Each row comes from the steps of one walk. Every step used is in the known rows, and no mark comes twice. Write the walk behind each row, first mark first.
In the rows, zero is written as 128.
Known rows
muzuvig -> zugeg -> nito: [141 134 132 118 127 142 139 114 125 158 130 131 167  16 113 117 106 132
 126 157 111 135 115 152 116 125 129 129 118 125 112 129 124 138 140]
nito -> fozo -> zepul -> muzuvig -> zugeg: [121 124 132 129  83 125 121 135 167 121 135 119 202 166 143 120 124 124
 148 159  92 154  99 160 110 141 139  54 130 138 115 162 148 121 116]
luku -> zepul -> muzuvig -> nito -> fozo -> gofubu: [125 140 133 142  67 127 105 151 144 115 130 114 120 102 141  86 144 109
 125 156 143 146 109 144 111 150  43  98 102 157 108 154 144 129 130]
gofubu -> nito: [126 148 132 118 149 140 132 139 127 146 125 141 141 100 129 133 113 127
 143 117 102 139 119 132 135 126  98 153 129 118 126 125 105 148 134]
muzuvig -> nito -> fozo -> zepul: [117 124 147 106 107 122 116 160 151 130 124 125 176  78 109 128 130 113
 168 165 121 156 106 145 126 148 108 149 118 155 120 152 144 127 136]
nito -> muzuvig -> fozo: [126 146 125 127 100 112 109 129 157 131 132 152 130  90 125 105 136 111
 145  88 146 129 112 125 111 136 110 140 126 103 104 146 140 113 133]
gofubu -> zepul -> luku: [128 164 121 126 148 142 123 132 138 128 133 105 123 107 135 139 137 115
 183  88 135 131 134 119 125 141 111 112 126 114 114 122 120 151 134]
fozo -> zepul -> nito: [121 133 151 125 164 136 133 110 133 137 131 132 192 121 118 143 121 133
 147 146  97 147 117 134 130 139 135  96 133 148 126 134 123 139 151]
gofubu -> zepul -> luku -> fozo -> muzuvig: [124 181 131 146 133 129 117 160 167 132 137 111 155  89 110 146 156  95
 184  78 147 136 124 126 100 159 105 113 123 120  96 131 117 115 134]
fozo -> luku -> zepul -> gofubu -> nito: [135 160 116 115 113 158 120 127 112 116 134 124 102 130 132  41 129 125
 107 106  54 160 130 126 138 121  70 171 118 148 105 121 124 160 156]
luku -> fozo -> nito -> muzuvig -> zugeg -> zepul: [140 133 125 135  81 128 111 163 170 150 125 107 236  21  80 106 130  99
 175 133 144 142 101 155  85 150 125 142 136 131 113 162 160  91 125]
fozo -> muzuvig -> zugeg -> nito -> zepul -> gofubu: [145 168 174 133 115 142 121 111 141 144 144 133 185  31  99 120 137 116
  80 143  84 163 114 148 120 140 128 138 115 117  86 145 163 129 150]
zugeg -> muzuvig -> fozo: [120 154 130 136 128 118 133 107 145 137 124 136 164 148 152  98 126 117
 162  70 140 130 111 127 114 110 128 138 128  90 108 136 131 124 133]
nito -> fozo -> muzuvig -> zugeg: [123 137 146 125 100 113 123 131 173 146 134 130 141  59 137 138 127 112
 114 139 139 146 108 147 116 145 146 130 118 126 112 159 143 101 120]
luku -> zepul -> muzuvig -> fozo -> nito -> zugeg: [134 182 117 131 127 136  82 105 136 111 127 134 171  72 122  70 131 119
 150 109 139 133  92 167 113 151 117 128 131 114  80 139 168 128 127]
nito -> zugeg: [133 147 131 121 129 134 102 121 129 123 126 124 139 120 127 123 128 132
 108 129 136 120 121 151 143 140 124 115 134 128 129 125 164 132 116]
nito -> zugeg -> zepul: [129 176 134 121 129 140  98 109 123 130 123 116 185 120 147 117 142 119
 161 124 120 119 112 152 129 134 121  90 137 115 128 134 174 132 126]
zepul -> nito: [126 139 145 131 160 128 133 105 127 151 131 135 127 108 119 150 115 126
 126 123 133 129 127 126 131 138 114 121 117 138 128 125 106 137 142]
fozo -> nito -> zepul -> muzuvig: [132 137 146 148 133 141 111 125 136 122 131 125 193 178 112 130 128 116
 137 126 140 148 114 153 122 155 151 125 140 121 118 143 153 122 138]
zugeg -> zepul -> luku -> fozo: [126 185 107 133 117 138 117 155 136 127 127 105 171 133 106 115 152  95
 198  92 121 114 124 128  88 131  87 103 119 134 116 131 126 120 141]
muzuvig -> fozo -> gofubu -> zepul: [131 156 144 131 140 123 130 120 140 126 128 123 156  76 137 118 143 126
 163 121 117 140 115 124 132 125  98 114 115 111  97 135 164 130 124]
zepul -> zugeg -> muzuvig -> fozo: [131 150 125 128 138 123 133 113 142 124 129 134 145  83 152  94 118 117
 131  72 131 143 110 145  95 123 146 100 111  74  95 133 148 139 123]
luku -> fozo -> muzuvig: [125 142 138 148 112 115 122 159 156 132 131 134 158 112 102 131 147 110
 127 119 143 134 118 134 104 144 120 131 122 134 110 138 123  92 129]
fozo -> gofubu -> nito -> zugeg -> zepul -> muzuvig: [119 185 151 135 117 159 113 112 126 135 133 128 207 169 194 105 138 124
 143 120  99 139  97 162 135 130  52  48 126 109 131 137 172 157 129]
nito -> zepul: [141 145 136 137 140 134 110 134 130 119 124 124 165 156  95 137 137 120
 131 132 117 131 129 135 129 139 150 125 141 124 122 136 149 123 131]
luku -> zepul -> fozo: [142 170 101 138 119 125 128 158 131 110 120 119 124 129 122  87 130 119
 152 131 110 116 126 135 102 133 141  96 129 137  99 136 104 124 121]
zugeg -> zepul: [125 157 132 129 130 134 126 114 124 135 124 122 170 128 151 121 141 114
 179 126 114 128 120 128 115 124 126 106 131 115 125 137 134 127 139]
zugeg -> fozo: [127 150 118 135 115 126 145 125 126 137 124 128 139 166 149 126 126 129
 148 119 155 123 128 143 122 121 137 117 125 123 125 127 120 121 130]
nito -> muzuvig -> zugeg -> zepul -> luku: [127 150 118 123  86 148 117 126 158 140 142 109 167  61 149 102 142 100
 159  88 137 130 116 133  92 136 107  82 135 107 121 152 156 132 139]
fozo -> nito -> muzuvig -> zugeg: [135  91 135 122  95 132 121 136 160 145 134 120 170  16 109 113 109 123
 112 133 160 148 112 150 118 149 148 163 139 127 127 151 165 113 125]
gofubu -> fozo: [125 137 111 135 128 122 132 164 129 132 123 123 128 205 126 135 113 132
 159 112 152 121 124 136 126 134 114  94 134 137 126 123 132 125 120]
zepul -> zugeg -> fozo: [138 148 110 129 127 131 144 133 125 126 129 125 125 103 146 121 117 127
 118 120 148 138 127 160 104 133 155  85 107 108 112 124 138 137 119]
nito -> zugeg -> fozo -> zepul: [126 164 128 122 121 140 118 123 129 119 123 122 214 170 146 116 133 140
 151 143 127 130 110 174 135 135 157  82 146 134 125 131 174 128 126]
nito -> fozo: [123 158 126 120 112 112 111 143 148 133 121 125 107 149 119 145 122 118
 148 130 132 128 123 135 128 139 123 137 113 141 127 141 120 113 124]
gofubu -> zepul -> fozo -> nito: [136 158 137 129 153 125 144 155 145 137 120 107 165 102 123 139 112 117
 198 126 138 142 122 145 124 150 161 139 125 122 106 135 119 128 119]

Write each row's walk
[145 178 143 131 151 143 110 122 117 142 121 135 177 110  86 136 123 118
 147 138 110 131 123 148 124 142 140 141 128 126 113 130 125 135 158]
zugeg -> nito -> zepul
[121 176 163 134 147 128 120  78 140 145 127 131 177 129 153 107 121 133
 104  83 150 127 104 148 141 124  85  97 113 115 120 131 179 136 135]
zepul -> nito -> zugeg -> muzuvig -> fozo -> gofubu
[120 162 143 110  93 118 109 143 152 108 130 115 149 173 115 125 138 126
 126 149  66 158 120 130 135 135 111 122 112 162 112 147 151 128 129]
nito -> fozo -> zepul -> gofubu
[136 109 157 138 124 143 143 138 142 132 132  94 169  22 162 108 127 118
 129 115 155 171 117 146 118 142  92  84 106  95 112 132 171 164 118]
fozo -> gofubu -> zepul -> zugeg -> muzuvig -> nito
[124 157 121 124 116 139 152 126 125 128 127 117 154 213 174  63 133 108
 178 102 103 130 125 143 110 121 142  91 117 128 127 137 136 125 148]
zugeg -> zepul -> fozo -> luku
[133 141 134 130  96 124 117 169 144  99 131 110 190 159  70 106 150 124
 121 149  60 151 123 127 116 130  95 110 122 166 106 135 150 119 124]
luku -> fozo -> zepul -> gofubu
[125 132 146 118 110 133 126 131 130 103 137 118 171 150 121 110 144 135
 111 148  61 158 124 122 136 124 118 111 126 148 114 134 158 141 133]
fozo -> zepul -> gofubu
[134 118 128 116 144 142 128 139 130 102 132 123 175  75 127 116 124 135
 119 151  87 157 117 153 110 142 164  71 127 124 113 133 162 147 126]
fozo -> zepul -> zugeg
[122 142 133 115 142 125 128 123 139 115 128 144 196 100 118 104 137 126
 170 133  88 142 104 134 117 121 144 122 134 120  99 141 152 125 139]
muzuvig -> fozo -> zepul
[131 175 124 147 120 123 130 148 147 116 129 132 134 104 145  93 143 110
 140 118 125 130 118 138  96 143 156  97 128 126  91 145 107 111 131]
luku -> zepul -> fozo -> muzuvig
[141 178 154 135 137 130 157 134 159 166 133 128 189  11 147 131 116 113
 177 134 120 149 107 158 104 148 157  90 115 100  81 144 107 128 131]
gofubu -> zepul -> fozo -> muzuvig -> zugeg -> nito
[131 169 104 147 110 123 109 113 134 109 132 143 139 124 138  73 146 114
 163 101 113 129 106 132  94 130 106  94 126 107  77 140 119 127 131]
luku -> zepul -> muzuvig -> fozo
[134 143 138 156 117 135 110 126 137 113 133 130 171 227 127 130 142 115
 134 118 121 136 121 141 119 145 135  74 140 113 117 141 141 129 129]
nito -> zepul -> muzuvig
[125 174 134 127 127 122 106 101 145 131 122 132 175 144 153  91 127 122
 140  70 147 120 104 151 127 122 125 122 134  88 108 133 165 129 121]
nito -> zugeg -> muzuvig -> fozo
[133 144 139 144 101 126 130 142 160 145 131 119 227  43 115 113 151  99
 160 134 122 139 101 146  84 135 126  98 129 116 101 155 150  92 125]
luku -> fozo -> muzuvig -> zugeg -> zepul
[139 166 140 127 160 146 114 146 128 137 121 139 177 124 100 145 122 118
 148 122  90 141 120 139 135 136 122 150 143 112 119 134 126 143 138]
gofubu -> nito -> zepul
[122 152 129 120 120 136 115  88 138 129 128 132 162 192 169  45 125 124
 126  54 142 131 109 157 137 119 126 139 130 104 121 127 180 131 142]
nito -> zugeg -> muzuvig -> fozo -> luku
[119 124 159 133 114 120 155 160 152 141 138 142 137  56 145 113 136 100
 128 121 161 145 112 143 110 146 115 133 107 118 104 143 122 116 130]
zepul -> fozo -> muzuvig -> nito
[149 162 133 122 171 151 115 153 126 125 125 134 161  60  98 140 113 118
 118 121  84 155 119 156 119 148 135 115 127  97 107 131 142 157 127]
gofubu -> nito -> zepul -> zugeg
[129 164 114 130  92 134 120  92 131 108 133 119 124 177 154   4 144 115
 122  55  91 151 121 121 115 106  96 154 118 121  87 131 150 137 154]
zugeg -> muzuvig -> fozo -> luku -> zepul -> gofubu
[141 162 117 131 101 132 108 129 121 101 131 113 104 103 109  83 146 126
 102 132  83 139 133 114 121 127  95 132 122 144  97 129 132 138 128]
luku -> zepul -> gofubu
[134 132 133 123  86 137 152 127 137 119 138 110 205 128 134  96 133 139
 112 158  82 158 118 149 122 110 135  92 127 140 105 140 172 131 120]
muzuvig -> zugeg -> fozo -> zepul -> gofubu
[129 163 139 106 151 128 101 112 134 131 123 138 165  39 103 106 117 126
 135 117 147 131 101 163 136 141 134 185 123 117 104 132 184 121 126]
muzuvig -> fozo -> nito -> zugeg
[134 137 131 140  98 126 142 115 158 170 136 132 163  74 139 133 109 122
 123 113 176 135 118 150 110 142 126  95 124 123 123 145 123 119 132]
zepul -> nito -> muzuvig -> zugeg -> fozo
[133 156 149 135 173 129 129 107 139 156 127 119 147  87 122 171 119 122
 179 117 133 141 128 123 136 150 119 111 123 122 114 126 100 146 135]
gofubu -> zepul -> nito
[117 183 132 132 120 153 122 125 135 132 129 141 234 215 180 113 123 134
 169 122 108 146  94 184 132 137 115  55 144 112 120 132 143 153 130]
gofubu -> nito -> zugeg -> fozo -> zepul -> muzuvig
[127 180 149 127 165 137 116  65 147 157 127 123 181 153 166  85 118 117
 175  42 147 145 108 151 145 140 117 117 125  97 107 125 154 148 149]
gofubu -> zepul -> nito -> zugeg -> muzuvig -> fozo -> luku
[140 198 116 133 148 149 105 186 142 128 124 122 175 140  53 137 134 100
 165  89  96 129 125 138 109 145  80 149 131 131 110 128 118 135 141]
gofubu -> nito -> zepul -> luku -> fozo
